What can hang from each mark
J: T
F: Q X
K: A E T
Q: C
X: F
U: R
H: C
T: J K
C: E H Q
R: A
A: K R
E: K

Each row was made from one small tree. The marks that hang from a mark follow it in brackets, in alphabetical order. Every link used is in the known rows. Write each row's tree.
In the rows, 128 means zero.
Known rows
Q[C[E]]: [134  93 172 106  59 115 143 139 138 161 107 108 116 130 110 150 140 130
 118 131 125 149 125 149 169 117 117 168  99 138 122]
X[F[Q[C[E[K] H]]]]: [123  51 181 161  43 134 136 159 137 139 109 181 125 145 127 147 148 130
 112 141 116 157 100 100 163  67 164 160 139 116 111]
E[K[A[R]]]: [110 160 119 149 187 150  97 138 124 133 165 122 107 116 137 119 147 115
 114 134 113  97  83 113 137 148 101  79 144 132 162]
R[A[K[E T]]]: [108 167  70 126 207 115 106 109 133 115  94 100 150 108 153 119 120 150
 134 151 128 124 137 123  18 145 128 144 115 132 121]
E[K[A T[J]]]: [147 205 106 154 168 103 116 108 134 126 142 117 125 163 136 102  97 107
 143 117 131 112 126 136  88 173 175  48 150 122 130]
R[A[K[E T[J]]]]: [123 184  69 116 185 104 114  98 131 112 100 117 162 132 117 129  80 128
 127 153 140 108 151 120  21 157 116 123 134 131 115]
X[F[Q[C[E[K]]]]]: [134  84 176 150  78 139 134 151 131 173 132 155 132 129 134 157 125 128
 108 146 104 148  91 115 131  79 143 138 139 120 134]
H[C[E Q]]: [154  74 165  94  57 131 165 149 107 146 129 103 125 121 120 152 160 139
 136 112 155 151 134 127 216  89 138 161  93 144 108]
A[K[E T] R]: [ 98 173  71 133 191 146 102 108 118 119 126  96 130 106 138 108 112 127
  97 183 108  99 117  98  52 139  77 146 131 124 138]
U[R[A[K]]]: [118 117  97 100 198 156 104 128 172 115 133 142 140  68 118 176 107 133
 139 167 126 113  99 122 131 134  56 138 137 146 133]
X[F[Q[C]]]: [132 124 168 150  66 141 139 150 133 145 117 187 121  84 138 179 129 155
 121 132 125 122  93 158 162  99  93 144 168 129 134]
K[A E]: [128 177 101 127 152 125 116 117  89 112 131  58 128 111 161 114 160 129
 143 107 136 111 154 167  89 162 113 124 109 115 157]
E[K]: [116 151 145 126 110 150 113 126 140 162 147  70 103 103 160 151 170 143
 119 139 112 132  95  93 183 120 141  97 130 115 149]
U[R[A[K[T[J]]]]]: [132 150  81 111 202 122 107 108 178 105 124 175 148 104  99 149  35 117
 145 169 144 102 132 133  90 168  94 107 160 152 109]
U[R[A]]: [115 112 115  89 163 133 104 139 182 123 131 152 118  52 121 163 105 142
 154 139 148 120 119 155 186 160  95 132 139 147 143]
F[Q X]: [113 152 126 128  63 159 145 123  96 140 159 145 105  62 148 112 142 155
 108  98 137 134 175 167 189 149 131  96 176 107 191]
H[C[E[K]]]: [118 106 158 125  86 128 131 138 136 157 157  49 112 140 138 149 157 150
 106 142 117 162  94  83 196  93 151 118  96 124 120]
T[K]: [125 188 132 114 120 146 129 105 148 131 138  79 120  92 149 169 149 129
 128 122 115 116 124 124 183 119 105 155 119 126 143]
Q[C[E[K[A]]]]: [140 102 160 136 136 109 123 146 125 155 131 105 130 175 124 121 147 120
 124 110 117 141 111 141 109 134 141 118  86 125 124]
A[K R]: [108 156 109 118 147 172 115 123 132 129 140 116 120  90 113 160 132 112
  92 172  91  89  93  84 148 110  42 139 152 139 150]
J[T]: [112 165 131 105  80 151 141 106 179 155 116  74 105 101 129 171 118 159
 158 105 154 117 133 137 164 108 113 141 151 121 141]
F[Q]: [116 156 140 127  76 156 142 125 125 129 148 113 113  57 149 153 155 144
 130 121 125 142 138 141 186 131 135 121 162 113 169]
H[C[E[K[A T]]]]: [137 137 122 170 148  87 125 132 131 124 147  81 121 165 154  96 111 142
 151 132 130 155 106 129 110 135 175  86 104 131 106]
F[Q[C[E[K[A]] H]] X]: [124  52 159 154  84 123 144 154  81 118 147 197 124 168 112  64 161 133
 114  76 123 171 167 156 110 146 181 106 126 106 142]
F[Q[C[H]] X]: [108  85 167 137  31 130 152 155 101 119 128 213  96  99 114 102 161 170
 116  90 137 152 158 163 206 144 130 124 157 110 142]
X[F[Q[C[H]]]]: [131  88 172 151  36 129 144 153 142 120  96 212 113 105 131 165 142 146
 132 125 135 132 104 136 203  89 116 163 167 127 108]

Write each row's tree
[126 215  95 115 213 125 112  88  99  90 159 112 148 134  95 134  91  80
 110 118 140  60 145 135  68 169  49 144 127 123 151]	T[J K[A[R] E]]
[161  81 155 130 146 128 143 155  93 141 157 106 137 167 127 118 162 130
 145 109 136 153 115 125 145 103 163 120  79 138 109]	H[C[E[K[A]] Q]]
[110 119 165 128  62 143 152 142  99 147 149 188 106  83 124 113 144 168
 104  90 134 148 148 182 167 151 107 107 155 107 167]	F[Q[C] X]
[162 213  98 144 126  92 133 102 133 102 117 133 127 135 126 106  78 108
 155 110 144 101 154 171 116 184 144  74 150 140 133]	K[A T[J]]
[118  52 159 142 142 115 123 155 127 121 123 175 110 189  81 103 149 101
 108 125 114 122 101 104 133 128 122 141 104 137 104]	Q[C[E[K[A[R]]] H]]
[160  99 132 149 170 102 144 149 114 131 145 115 139 181 149  89 127 136
 159 116 139 158 122 140 112 118 191  99  89 145  95]	H[C[E[K[A T]] Q]]
[149  77 150  99  91 157 142 140 110 173 131  91 124 142 142 130 177 111
 119 118 117 156 143 105 169  90 178 136 102 132 138]	C[E[K] Q]
[120 164  87 131 176 117 120 114 162 126  99 129 142  99 141 139 104 152
 140 154 119 125 119 127  82 131 122 117 135 152 111]	R[A[K[T]]]
[107 133  66 116 252 131  87 122 155  95 116 117 154  89 140 125  85 139
 143 173 140 126 125 134  35 158  91 148 120 129 119]	U[R[A[K[E T]]]]
[160 222 125 119 150 120 136  87 130 101 149 114 151 136 110 151 104  88
 142  94 128  89 150 156 123 158  87 112 126 133 139]	T[J K[A]]
[117 190  74 130 174 133 112  93 113 114 131 111 142 133  98 116  82 103
  92 180 119  82 134  87  49 152  68 128 155 122 133]	A[K[E T[J]] R]
[178 116 132 136 141  91 153 135 100 134 150 137 147 209 109  97  96 116
 148 104 161 139 138 133 104 130 188  88 105 135  85]	H[C[E[K[A T[J]]] Q]]
[155  53 146  85  31 136 162 136 112 126  87 134 118 138 117 131 180  99
 142 104 138 146 172 120 219  86 169 189  98 148 111]	C[E H Q]
[121 149  62 113 233 119  98 107 147  99 124 135 161 112 108 126  51 120
 136 172 154 111 149 125  32 177  87 134 141 129 119]	U[R[A[K[E T[J]]]]]
[ 97 198  90 116 235 146 111  90 145 107 154  92 144 137 108 132  85 125
 136  99 144  70 138 147  35 138  50 175 128 116 151]	J[T[K[A[R] E]]]
[138  55 128 115 143 146 131 149 103 113 125 175 126 175  99  97 163  73
 122 108 120 121 142 102 156 110 158 148 109 148 127]	C[E[K[A[R]]] H Q]
[138  68 168 109  94 139 147 157 113 161 153  81 126 153 134 140 174 147
 124 129 125 161 114  92 203  81 164 139  92 127 108]	H[C[E[K] Q]]
[157  80 138 109  68 107 148 118 134 135 100 154 124 197 110  94 133  88
 132 117 141 149 171  90 163 115 235 127 121 133  92]	C[E[K[T[J]]] H Q]
[145  55 171 140  17 117 154 152 131 128  84 201 129 123 116 148 136 117
 123 117 140 149 124 137 184  78 135 186 142 140 107]	X[F[Q[C[E H]]]]
[120  69 161 139  81  89 129 136 164 142  86 142 102 187 129  92 144 135
 125 144 114 172 118  97 146 113 198 134 105 129  82]	Q[C[E[K[T]] H]]
[110 176  92 156 210 124  96 127 144 125 150 138 103 133 150  90 101 123
 127 145 109 103  91 124  96 162 133  65 147 135 144]	E[K[A[R] T]]
[126 188 102 161 179 114 104 118 139 129 139 106 120 138 181  91 135 139
 150 119 118 130 113 145  93 158 172  65 136 125 133]	E[K[A T]]
[107 156  95 111 187 138 105 119 120 118 116  73 152  87 134 155 152 144
 125 150 115 119 135 119  60 124  86 158 106 125 140]	R[A[K[E]]]
[127  56 178 119  21 122 160 148 121 115 109 160 123 126  99 135 163 131
 125 110 136 172 150 140 191  96 155 181 132 124 118]	F[Q[C[E H]]]
[142  63 163 182  94 123 133 161 115 121 120 194 143 170 128 122 142 108
 140 116 114 142 115 131 106  93 160 146 138 123 112]	X[F[Q[C[E[K[A]] H]]]]
[132 194  91 131 137 119 120  89 108 113 121  77 145 135 131 122 106 117
 116 161 122 109 147 112  47 144 109 122 135 113 120]	A[K[E T[J]]]
